Each row comes from the steps of one walk. Every step used is in the known rows, and no mark comes twice. Write the walk behind each row, first mark first.
Known rows:
tirum lipanug kofezef pifan seges: [-58  -7  32 -21  40   2  -8  12  15   1  16 -54  21  19  -5 -33  18  15
  12  27 -27  40 -21 -16  27 -15 -17 -73  17   1   9  13  56   1  18   7
  19 -10  32]
pifan topod: [-25  -7  15  20  -4  27   4  -6  18  25 -19  -1 -51  17   2 -13 -21  34
   9  -2 -13 -16  -5   1  12   1  -9 -12  -5  14   8   7   1  -2  19   0
 -22  -9   7]
ladupe sefu toso bakolap: [ 21  34  23  48 -13 -33  25 -23 -24  12  17  20   6 -33  26  22   5 -49
 -21 -11   4   5  11  13   0  37 -38  44 -36  57 -45 -44 -23 -27 -41   1
  -4  22  -9]
lapok pifan: [ 23   8  -6  14  -3  -5  17   0  -3  24  10   6 -19  17 -24  21 -25   1
  13 -32   9 -19 -19  19 -14   7 -24  13  -2   2 -20   0  -2 -24  -1  -9
 -24  13   2]
ladupe sefu toso bakolap lapok pifan: [ 79  41  -3  47   9 -55  39 -28 -17  11  24  59  23 -23  -6  36 -20 -55
 -38 -25   8  -9   0  39 -21  22 -46  82  14  39 -74 -27 -34 -52 -23   8
   3   9 -11]
sefu toso bakolap: [  0  30  13  32 -10 -24  12  -9 -10  -4  18   0   9 -15   8  16  -5 -40
   5 -14  13   3   3  15 -15  15 -19  21 -20  35 -31 -25 -10 -24 -20  -2
 -15   6  -5]
fede pifan: [-14 -25  -3  -5 -42   9   3   3 -17  -5 -17  11  -4   8 -15   9 -26  -8
  16 -20   6 -21   1  -5   0  18   4 -24   3   2  -8 -28  -6 -16  41 -20
 -34  23   6]
kofezef pifan topod lipanug tirum: [-68 -33  23  15  42  30 -34  33  13  -4 -13 -39 -31 -11  24  12  21  45
  28  13 -38  -4  -8 -28  26 -39  30 -17  -7 -39  41  29  24  41  -9  -5
 -11 -16  24]
bakolap lapok sefu: [ 44 -20 -22  -2 -22  12  16 -23 -15 -21  -9  35   9   9 -28 -24 -53  -7
   2 -29   6 -11 -12  37  -8   3   4  18  17  11 -28  16 -43 -24  36   5
   2   0  -3]
lipanug kofezef: [-22 -26  24   5  -4  18   4   9  -1  -5   6 -33  -1  -2 -10  13  -8  16
  11   7  -4 -19 -21 -10  20  -1 -13 -34 -23  14   2 -16  11  13   7   9
 -16  26   7]
bakolap lapok pifan toso: [ 71  -7 -31   1  12   3  16  -5  -6  17   6  39   6  18 -30 -25 -21 -12
 -27 -34  10 -12  -6  15 -16  24   3  20  31  -1 -28  19   1 -19  18   9
   6  -2  -7]
kofezef pifan lapok bakolap: [ 10   0 -30 -24 -11 -10 -23  28  11  17 -19  22  -4  28   8   7  19  -6
 -31 -14  17  39  12  -2  -6 -10   0 -21 -32 -12   3  23  -6  14  14 -23
  14 -17   9]
sefu toso bakolap lapok pifan: [ 62  39 -15  34   7 -42  27  -8  -3  -5  25  47  25 -14 -29  32 -21 -52
 -19 -30  22 -13  -6  42 -29  -2 -23  61  27  21 -59  -6 -27 -47 -12   8
 -10  -6  -5]
sefu toso: [ -1  15  15  31 -15 -17  17   2  -7  -3   4  -2 -21  -9   1   7 -10   0
  10 -28  -1  -3  -3  27  -5  35 -15  20 -33  23 -28 -16 -23  -7  -2  -3
 -18  27 -12]
tirum lipanug kofezef pifan: [-45 -25  13 -19  26  22 -13  32   0 -10  13 -45   5  13 -10  -1  39  25
   9  16 -10  24 -11 -15  24 -32 -11 -64  -7  -8  19   4  40  12  -9   8
  -9   9  15]
tirum lipanug kofezef: [-25 -19  21 -11  10  47  -4  17  -2 -12  11 -53  -5  14 -26 -13   5  16
  22  19  -3  -6 -14 -17  28 -16 -23 -47 -16   6   7 -12  38   3   9  17
  -3   6  12]
ladupe sefu toso bakolap lapok: [ 52  30  11  44  -6 -30  27 -21 -25  -5   7  44  24 -36   9  11  -8 -54
 -47  -5   0   4   9  29  -1  26 -25  57  -6  58 -63 -35 -35 -28  -4   9
   2  17  -5]
topod pifan lapok sefu: [  9  -2  -9 -24 -56  -1   9 -20   4 -16 -14  21 -14  11  -9 -29 -11  32
   7 -12   5   3  21   7 -11   9  20  -5 -15  -5   6  17 -14  -3   1  -5
  19   1  -2]
toso bakolap lapok pifan topod: [ 41  17  -9  21  15   1  13 -17  21  16   0  48  -3  10 -23  15 -34 -16
 -25  -6   8 -24  -9  14 -10 -30 -23  26  58   7 -22  19  -4 -41  11  10
 -13 -41   9]
kofezef lipanug: [-12  -7   4   5  -1  12 -11  16  -3   8 -20 -32 -10  12   8  10  14  28
   1 -20 -17  13  -3 -12  11  -1 -28 -20 -10  23   0  -9 -19  11  16 -13
 -21  16   9]
toso sefu: [-13   2  -3  18 -22   6  23 -11 -17  10  -1  -6  -8  -8   1 -24 -27  -7
  17 -19   5 -10 -17  -5  18  31  -4  10 -28  37 -15  -6   3  -4   6   4
 -23  17  -8]
pifan lapok sefu toso: [ 24  14 -13  14 -43 -12  25 -26  14 -14  11  28 -16   8 -10 -24 -14  -6
   1 -62  17  11  12  18 -15  29   7  18 -41  21 -28  12 -26 -17   2  -4
  20  -9 -22]
topod pifan fede: [-20  22  12 -11 -15 -12  -8  -9 -13  18 -20 -14 -28   8   1  10  -5  29
   4  35 -18  -1   0  25  -6   3   2   1  15  -8  19 -18 -30  10  -3   6
  -8  12  -5]
bakolap lapok pifan topod lipanug kofezef: [  5 -20  15   2  47  33   1  24  36  -5  11  -3 -18   6 -15  26 -23  36
  -7  25 -23 -44 -30   4   8 -36  -7  14  56 -26  13  19  -3   6  41  24
  -6 -30   7]
kofezef lipanug topod pifan fede: [-46   7   8 -24  28 -11 -31  -3  -3  14 -21 -41 -11  -5  28  27  37  47
   7  46 -29  18   7  -6   3 -28   6  -9  25 -28  48 -20 -27  28 -22  -8
  -4  22  -8]
lipanug kofezef pifan lapok sefu toso: [ -8 -15  -8   2 -12 -27  18   0  21 -27  25  17  16  -2   3   3  19  15
 -18 -40   8  33   9   5   3   1  16 -20 -31   3   0  20  -4   1 -19   4
  28  11 -18]
lapok sefu toso bakolap: [ 18  23  -6  32 -24 -33  24 -35 -12 -15  22  24  24 -10   0   5 -28 -50
   7 -31  26   4   3  32 -20  18 -17  38 -14  33 -26 -14 -30 -36 -38   0
   6  -3 -16]
bakolap lapok pifan: [ 50   2 -21   9   0  -3  19   5  -3   5   2  31  -1  12 -38  10 -40  -4
   0 -32   3 -23 -20  35 -16  -2 -15  28  29  -1 -41  12 -24 -26  28  -2
 -20   7   8]
tirum lipanug topod pifan lapok: [-28  -1   2 -45 -14  36 -23   9   8 -13 -13 -24 -19   4   0 -32  49  17
  32  38   3   7  29 -29   2 -23  24 -34 -15 -43  32   6  42  18  -4  -7
   8   7   4]
sefu toso bakolap lapok pifan fede: [ 52  62 -21  30  22 -51  18 -25   2  15  22  39  16  -6 -20  35 -39 -57
 -37 -19  13  -7 -15  49 -35  -8 -26  63  53  20 -46  -9 -44 -48  -2  14
   0 -24 -20]
pifan topod lipanug tirum: [-49 -27  26  18  27  55 -24  18  15  -5 -11 -45 -41 -12  13   9  -8  37
  41  12 -32 -32  -7 -33  26 -20  17  -5 -17 -24  31  13  21  39   9  -2
 -10 -21  16]
lipanug kofezef pifan: [-35 -33  13  -7  14  -6  -5  30   1  -6   8 -23  12  -4   2  22  15  24
  -2  14  -5  15 -20  -9  18 -15   3 -48 -13  -1  11   1  15  16  -9   2
 -16  31   9]

Which walk is each row?
[-65  -7  21 -20  47   2 -26  42   6   1  10 -54  -6  -7  19  38  26  17
 -10  54 -34  17 -33  -8  10 -28  12 -28  21 -21  43  -6  -4  39  16  15
   3  -9  -3] -> topod lipanug kofezef pifan fede
[-48  -8   9  -6  28 -18 -10  17  -1  15   4 -29  -3   9   5  28  15  25
 -24  24 -18  20 -30   0  12 -28  -1 -45  10  -1  25   0  -1  18  -1  12
  -6  11  -3] -> lipanug kofezef pifan fede
[ 43  -1 -24   3 -19  -2  12 -33 -18 -25   3  38  29   0 -26 -21 -47 -50
  -9  -9  22  -9  -7  28 -19 -11  -5  27  23  24 -36   7 -30 -31  15   9
   6 -17   3] -> toso bakolap lapok sefu
[-19  -3   1 -17  28 -12 -32  -6 -13   6  -8 -27  39 -22  43  -1  69  -4
 -13  43   3  28  34 -42   6  -7  15 -14  15 -20  53 -15  26  29 -61  -6
  12  16  -5] -> kofezef lipanug topod pifan toso bakolap
[ 17  19  24  45 -16 -25  36 -11 -22  14   6  15 -22 -20  20   8   1  -3
 -15 -20 -12   3   6  24   5  51 -34  39 -44  44 -42 -37 -32 -15 -22  -2
  -5  39 -15] -> ladupe sefu toso
[ 51  23 -27   4  17 -13  12 -12  -2  21  -4  29 -14  20 -40  15 -47  -4
 -22 -13  -5 -18 -21  43 -24 -18 -13  32  50  -1 -28   9 -44 -30  40  12
  -9 -14 -11] -> bakolap lapok pifan fede
[ 46   3 -21  25 -17 -17  32 -21 -10 -28   8  45   7  -4 -25 -19 -41  -8
  -1 -49   6  -7  -4  56 -12  22   1  48   1  21 -45   5 -63 -29  14   7
   8  11 -19] -> bakolap lapok sefu toso
[-18 -31  13  14  17  25 -21  13 -17  -8 -24 -59   5  -6  -1  17   5  39
  24 -31 -22   1   1 -29  28 -23 -13 -19 -35   5   7  -3   2  31  -8 -17
 -19  29  17] -> kofezef lipanug tirum
[-19 -20  -7 -40  26  16 -35  60  24  -8   2 -24  11  10  20  32  33   9
 -25  31   0  25  -4 -24   6 -28  12 -33 -20 -32  35  16   8  48  19  -7
  30 -30  12] -> topod lipanug kofezef pifan lapok bakolap
[ 59  19 -21  13   2 -15  13  -7  -6   2   9  37  24   2 -33  22 -34 -46
 -15 -14  19 -20 -15  22 -28 -21 -26  32  41  17 -43   6  -8 -44  16   3
 -15 -12   9] -> toso bakolap lapok pifan
[ 27  32 -14  18 -41 -24  16 -36  11 -17  16  34  14  -1   1  -9 -12 -50
 -13 -44  31  18  19   7 -24   8  -1  19 -29  32 -31   7 -10 -29 -16  -1
  21 -28 -17] -> pifan lapok sefu toso bakolap
[ 35   6 -27  17   5 -18  34 -22 -13  37  17  15   7  10  -6 -34 -16 -17
   0 -49  20  -7  -7 -15   5  50  -2  26  -8  21 -12  10  28 -15 -23   9
   1   3 -27] -> lapok pifan toso sefu
[  0 -16 -15 -26 -58  19  -2   8   8  -6 -26  23 -12  17 -13  -8 -12  -8
  -3 -28  11  -8  19 -26  -5  14  23 -35 -12   4 -11  -9   8  -3  63 -24
 -17   4   8] -> fede pifan lapok
[-18 -16  17  27  42  35 -12  13  19  10   1 -30 -37   2  -4  35 -17  34
  42 -11 -22 -47 -17 -18  15 -25  -4  20   6 -38  18  23  22  14  -5  -4
  -9 -25  14] -> lapok pifan topod lipanug tirum
[ 21   7 -10 -35 -35  -2 -16  12   4   6 -28  19 -11  21   0   1   5  16
 -10  18  16   9  27   5  -6   7  -1   0 -28 -19  11  -2 -13  20   2 -14
  20  -8   9] -> topod pifan lapok bakolap
[-47 -32   2  -9  38   3  -4  36  -7  -9  20 -40  28 -20  34 -26  42   1
  -6  22 -11  24 -20 -51  33  25  42 -22  -6  -5  40  10  44  45 -19  24
  13   4 -17] -> topod lipanug kofezef pifan toso sefu
[ 31   5 -20 -18 -25  17 -11   5   7  16 -21  15 -18  31  -4   2 -11  -9
 -17 -15  21  10   9  -2  -7   2 -14  -2 -39   5 -10   8  -5   9  32 -15
  14 -26   4] -> pifan lapok bakolap
[-55 -30  23   7  28   8  -3  13  25  14  -1 -16 -17  11  12  18  20  55
 -13  18 -15   6 -13 -14  30 -27   0 -51   7  -4  35  14  20  21 -10  10
 -14   9   9] -> lipanug kofezef pifan topod
[ 50   1 -26 -18 -18 -15   6 -42 -28 -24  -4  46  43  -5 -14 -45 -13 -25
 -23  17  20   3  25  16 -15  15  26  24  40   3  -1  10 -15 -17 -21  21
  33 -10  -8] -> topod pifan toso bakolap lapok sefu
[-44  -2  24   8  10  46 -14  23  18   9 -14 -20 -60   7  20   0  -3  29
  22  23 -28 -21 -12  -6  10  -3   5  -2   8 -10  21   7  -2  20  37   0
 -15 -35   7] -> pifan topod lipanug
[-30 -29  19   8  10  47 -24  29 -14 -22  -2 -58 -14 -24   2  13  -8   4
  47   1 -18 -26 -18 -23  16 -15  16   0 -35 -15  10  -4   9  42   8  -8
 -11   5  18] -> topod lipanug tirum
[ 23  14 -22   3 -61 -30  16 -41   4 -29   7  54  31   0 -10   2 -22 -60
  -9 -53  38   2  29  -5 -21  17  15   9  -7  20 -28 -11 -10 -47   7 -17
  12 -17 -15] -> fede pifan lapok sefu toso bakolap
[-31 -13  12 -16  -7   3  -8   0 -16  -2  -8 -13 -10 -21  11   9  13  27
  37  40  -1 -13   4   4  -2   0  19  -4  -5 -35  23 -15   4  14 -28 -15
 -19  45   2] -> lipanug topod pifan
[-28 -11  27   8  44  27   1  27  36  12  18 -29 -33  10  -1  41  -6  42
  16  22 -19 -40 -28 -11   9 -23 -17   0  32 -26  30   6  16  12   9  11
  -9 -24   2] -> lapok pifan topod lipanug kofezef
[-15   6  -4 -30  19  14 -26 -14 -17  -3  10 -22  23 -12  12 -33  63 -32
  16  57  15  14  34 -35  -2  -2  14 -25   8 -32  44 -11  64   8 -54   4
  19  -4   2] -> tirum lipanug topod pifan toso bakolap
[ 44  32  -1   9  12 -33  18 -28   9  11  13  24  32   5 -28 -11 -50 -55
 -12  -6   2  -7 -29  22 -18  -9 -29  21  63  22 -53  14  10 -50  38   2
   7 -34  26] -> toso bakolap lapok pifan seges
[ 23  35  -3   1 -46 -41  14 -32   1 -24  12  36  19 -12   6  -6   4 -14
  -3 -14  23  13  30  16 -19  13  12  29 -19  10 -12  -1 -19 -20 -41   1
  28  -9 -14] -> topod pifan lapok sefu toso bakolap
[-72 -17  41 -18  38  -8 -10  34  15 -10  16 -59  13  -9  20   0   9  14
   9  43 -41  22 -41 -19  20  -7   8 -44  23 -12  19  12  26  27  30   0
  15  -5  26] -> topod lipanug kofezef pifan seges
[  3  14   6  -7 -17 -13  -9 -10 -24   9  -4  -2  19  -7  16 -22  24 -16
 -15  33  13   6  23 -12  -7  23  14  -5   5   1  21 -16  25   6 -44   7
  10   3   2] -> topod pifan toso bakolap
[ 49   4 -17   1   0  11  -3 -11 -15   0  -4  23  31  -9  -7 -36  -3 -52
 -42   6  18   4   5 -10 -10  13  10   0  20  23 -19   3   7  -1  22  17
   9 -22   0] -> pifan toso bakolap lapok
[-38 -14  12 -19  11  -4 -21  13  -4  -1 -17 -35   3 -15  28  19  42  51
  26  30 -17  10  19 -15   7 -16   6 -11   4 -27  42 -18  -4  25 -31 -19
 -16  44   6] -> kofezef lipanug topod pifan
[ -1  -2 -16 -43   9  -2 -39  17  14   6 -31 -11  10   9  30  24  45  36
  -7  25   7  24  38 -25   3 -23   3  -8 -18 -36  43   0 -11  35 -18 -28
  21   3   5] -> kofezef lipanug topod pifan lapok bakolap
[ 63  -2 -37  -4  -7   3   9 -40 -21 -12   0  46  40   4 -14 -49 -31 -53
 -27 -16  24   3   9  11 -13  16  12  14  28  23 -19  15 -11 -25   5  18
  28 -25 -10] -> pifan toso bakolap lapok sefu
[-27 -21   1  -5  26  13 -20   9  -2   8 -10 -38   2  -5  22  20  25  22
  19  -2  -9   7   0 -19  11 -18  -6 -19  -7  -8  19  -6  -2  22  -1 -20
 -20  31   2] -> kofezef lipanug topod
[  7  -5   7 -15 -18  -5   1  -2 -21  10 -15   0  -7   4   9 -35  18  25
   3  13   1   9  18  -2   2  38  19 -10  -7  -7  20 -10   6  23 -23   4
   6  24  -5] -> topod pifan toso
[ -1   2 -19 -58   2  26 -37  14   7  -1 -14  -6  -8  18   3 -14  38   6
  18  50  19  11  35 -16  -1 -23   5 -22 -21 -52  34   4  27  20  -9 -15
  32 -18   8] -> tirum lipanug topod pifan lapok bakolap
[  6  21 -22  10 -24 -46   8 -18  12 -16  22  41  24  -7  11  -1  16 -42
 -23 -45  26  48  19  10 -21  -5  10   8 -19  18 -18  20  -4 -29 -29  -8
  19 -19 -16] -> kofezef pifan lapok sefu toso bakolap
[ 20   8  -7  30 -25 -23  31 -27  -5 -13  18  18 -11   2  -6  -8 -30  -1
  19 -47   8  -4  -1  40 -12  31 -13  28 -29  23 -27  -1 -42 -23 -15  -3
   3  16 -23] -> lapok sefu toso
[ -5   4   7 -22 -52   6  -8   8   5  -2 -21  -2 -21   4  -1 -17  13  33
   1   9  -1   8  20  -6  -5   6  18 -18 -20  -3   6   1   3  21   9  -8
  -1  10   7] -> topod pifan lapok
[-20  -6  -1 -32 -25  10 -14   2   6  -5 -17  -4 -16 -14  10  -4  32  21
  19  26   4  -4  20 -19  -1  -5  37 -19 -22 -38  24   3  23  27  -9 -13
   0  21   2] -> lipanug topod pifan lapok
[-27  -6  -8 -22  16  20  -3 -14 -22   3   4 -25  12 -10  17 -75  43   4
  35  35   8   7  23 -37  27  33  34  -7  -6 -29  41  -1  64  15 -53  15
  21  14 -20] -> tirum lipanug topod pifan toso sefu
[-48 -21  14  -7 -11  38 -11  16  13  -3 -23  -3 -37  10   9  12 -18  22
  20  15 -22 -29  -3 -20   7   5  19 -12  24 -19  28 -13  -5   6  51 -15
 -24 -24  10] -> fede pifan topod lipanug
[-11   9  11  12  24  24   1  17  26  24   0  -3 -48  19   1  22 -16  26
  23   1 -19 -34 -20   3  -8  -9 -15  21  25 -25  15  17  -2   0  18  -4
 -16 -35   2] -> lapok pifan topod lipanug
[-40 -34   8 -21  38  14 -22  47  -1  -8  14 -44  17 -13  29  -3  43  12
 -11  29 -16  24 -16 -33  15   6  34 -44   4 -24  43   8  29  53  -7  14
  15   5  -2] -> topod lipanug kofezef pifan toso
